What can hang from each mark:
tapef: roze
dofeki: kedu tapef
roze: gopid kedu tapef
deti: kedu
kedu: deti dofeki gurog roze
gurog: kedu

Each row was made from one small tree. The marks that hang from a mark follow it in brackets, in alphabetical order. Every link used is in the known rows. Write each row's tree.
Known rows:
deti[kedu[dofeki[tapef[roze[gopid]]] gurog]]: [-0.87  0.73 -0.41  5.72  1.72 -1.42 -0.96 -1.19  0.18 -0.34  0.49 -1.02
 -0.24  0.72 -0.18  1.93]
gurog[kedu[deti dofeki roze[gopid tapef]]]: [-0.45  2.76 -1.61 -7.85  1.76 -0.33 -3.78  0.77 -1.91  2.93 -2.16 -0.28
  0.53  0.54  0.14 -1.72]
dofeki[kedu[deti gurog roze] tapef]: [-1.19  0.31  4.67  2.22  1.76 -1.57  1.36 -0.82 -2.44  1.00  0.42 -3.11
 -1.15  1.81 -5.08 -1.36]
deti[kedu[gurog roze[gopid tapef]]]: [-2.38  1.09 -2.22 -0.80  0.43  1.66 -3.18 -0.63 -2.78 -0.80 -2.30 -1.90
  1.73  0.59  0.49  2.96]
kedu[deti dofeki[tapef] gurog roze[gopid]]: [-0.09  0.28  2.01 -1.85  3.42 -0.54  0.33 -2.03 -1.21  1.34  0.67 -2.47
 -2.45  0.64 -2.68  1.10]
deti[kedu[gurog roze]]: [-2.45  0.67 -0.95  3.31 -0.11  1.32 -2.12 -0.81 -2.33 -1.87 -0.73 -2.77
 -0.25  0.82 -1.15  3.43]
dofeki[kedu[deti gurog] tapef[roze[gopid]]]: [ 0.68  1.30  2.77  1.21  2.28 -1.65  1.98  0.63 -1.87  0.45  1.13 -1.79
  0.04  2.08 -3.64 -0.81]
dofeki[tapef[roze[gopid kedu[deti gurog]]]]: [-0.17  2.59 -1.68 -1.82  1.59 -0.14  0.36  0.60 -2.77  0.20 -0.26 -1.53
  1.03  1.48 -1.24  0.60]
roze[gopid kedu[dofeki] tapef]: [-1.68  4.07 -3.41 -4.46  1.38 -0.38 -4.51 -0.45 -2.13  0.82 -5.01  2.45
  2.85  0.51  2.97 -3.14]
kedu[dofeki gurog]: [-1.41  2.25  0.39  6.73  0.93 -0.79 -0.39 -2.45 -0.93 -3.02 -0.55  0.06
 -1.93 -0.04 -2.11 -0.30]
dofeki[kedu[roze]]: [-1.09  2.07  1.88  3.70 -0.07 -0.73 -0.62  0.30 -2.59 -1.27 -1.41 -1.64
  0.85  1.46 -3.07 -0.57]
roze[gopid kedu[deti dofeki gurog] tapef]: [-1.35  2.93 -1.79 -7.37  2.42  0.38 -3.92 -0.87 -2.44  0.86 -4.09  1.90
  0.25  0.77  2.13 -2.97]
deti[kedu[roze]]: [-2.94  1.12 -1.79  4.25 -0.02  1.01 -2.55  0.01 -1.88 -0.82 -2.50 -2.52
  0.44  1.27 -0.67  1.96]
roze[gopid kedu[dofeki gurog] tapef]: [-1.13  3.66 -2.54 -5.42  1.32 -0.08 -4.01 -1.25 -2.54 -0.26 -3.29  2.08
  2.11  0.03  2.50 -1.65]
deti[kedu[dofeki[tapef] gurog]]: [-2.78  0.67  0.53  8.71  1.49 -1.76 -1.28 -2.23  0.44 -0.35 -0.38 -0.96
 -1.19  0.60 -1.21 -0.36]
kedu[deti]: [-3.30  2.77 -1.58  3.79  1.50  1.28 -0.83  0.21 -2.05 -1.02 -3.94 -0.92
 -1.87  1.80 -2.66 -3.47]
gurog[kedu]: [-1.84  4.87 -3.30  0.12 -0.41 -0.09 -2.71  1.16 -2.13 -0.03 -1.00 -0.11
  1.57  0.36 -1.80 -2.77]

Which tree is each row?
[-0.50  1.99  1.44 -1.41  0.38 -0.11 -1.24 -0.33 -3.49 -1.16 -1.29 -1.08
  2.16  0.74 -1.93  0.42]	dofeki[kedu[gurog roze[gopid tapef]]]
[ 0.21  0.79  1.34  2.19  3.19 -1.21  1.40 -1.33 -0.71 -0.12  0.36 -1.17
 -2.77  1.07 -2.30  0.11]	kedu[deti dofeki[tapef[roze[gopid]]] gurog]
[-0.55  0.47  0.63 -4.80  2.66  0.75 -1.60 -1.79 -2.47  0.00 -2.54 -1.19
 -1.72  0.53 -0.46  1.17]	kedu[deti dofeki gurog roze[gopid tapef]]
[-1.80  2.79 -3.19 -2.80  0.38  1.67 -2.25  0.02 -4.00 -0.60 -4.25 -1.57
  3.07  0.51 -0.18  1.23]	kedu[roze[gopid tapef]]
[-0.58  1.57  2.76  2.78 -0.21 -0.37 -0.10 -0.52 -3.04 -2.25  0.26 -2.04
  0.17  0.98 -3.59  0.91]	dofeki[kedu[gurog roze]]
[ 0.86  3.89 -4.23 -3.34  0.08  1.13 -1.48  2.08 -3.29 -1.85 -1.35 -0.24
  2.53  1.36  1.06  2.09]	tapef[roze[gopid kedu]]
[-0.68  0.77  0.91 -0.71  3.52 -0.91 -0.24 -1.02 -0.70  2.56 -1.43 -2.09
 -1.52  1.20 -1.98 -0.81]	kedu[deti dofeki[tapef] roze[gopid]]
[-1.28  3.79 -1.10  2.38  0.86 -2.62 -1.90 -0.21 -0.38  1.85 -0.04  0.09
  0.77  0.08 -1.85 -3.56]	gurog[kedu[dofeki[tapef]]]
[-0.88  4.09 -2.17 -1.29  2.04 -1.43 -2.54 -0.47 -0.72  1.68 -1.20  1.07
  1.75  0.64  0.59 -2.96]	roze[gopid kedu[dofeki[tapef]]]
[-1.74  1.91  0.98 -0.08  2.09 -1.13 -1.28 -1.58 -1.40  0.54 -0.98 -0.05
 -2.49  1.19 -1.18 -2.84]	roze[kedu[deti dofeki[tapef] gurog]]
[-1.49  1.02 -1.33  2.90  1.39 -0.17 -3.03 -0.54 -0.14  0.35 -1.55 -1.23
  0.24  0.82  0.61  1.82]	deti[kedu[dofeki roze[gopid]]]
[-1.24  1.41  2.38  1.27 -0.25 -0.41 -0.78 -0.71 -3.80 -1.94 -1.73 -1.55
  1.05  0.93 -2.55  0.40]	dofeki[kedu[gurog roze[tapef]]]
[-0.69  2.93 -0.51 -4.17  3.08 -0.63 -1.95 -0.95 -0.95  1.64 -0.30  0.56
 -0.81  0.93 -0.19 -2.80]	roze[gopid kedu[deti dofeki[tapef] gurog]]
[-1.59  0.36 -0.81  0.49  1.20  0.14 -3.24 -1.60 -1.30 -0.24 -1.86 -1.07
  0.42  0.22  1.16  2.77]	deti[kedu[dofeki gurog roze[gopid tapef]]]
[-0.81  0.86  3.55  0.76  0.93  0.09 -0.04 -0.15 -2.91 -1.21 -0.49 -2.22
 -1.73  1.77 -3.90 -0.39]	dofeki[kedu[deti gurog roze]]
[-2.08  0.85  2.20  5.44  3.00 -1.52  0.84 -2.55 -0.35  0.12 -0.63 -0.95
 -3.81  0.89 -3.39 -2.66]	kedu[deti dofeki[tapef] gurog]
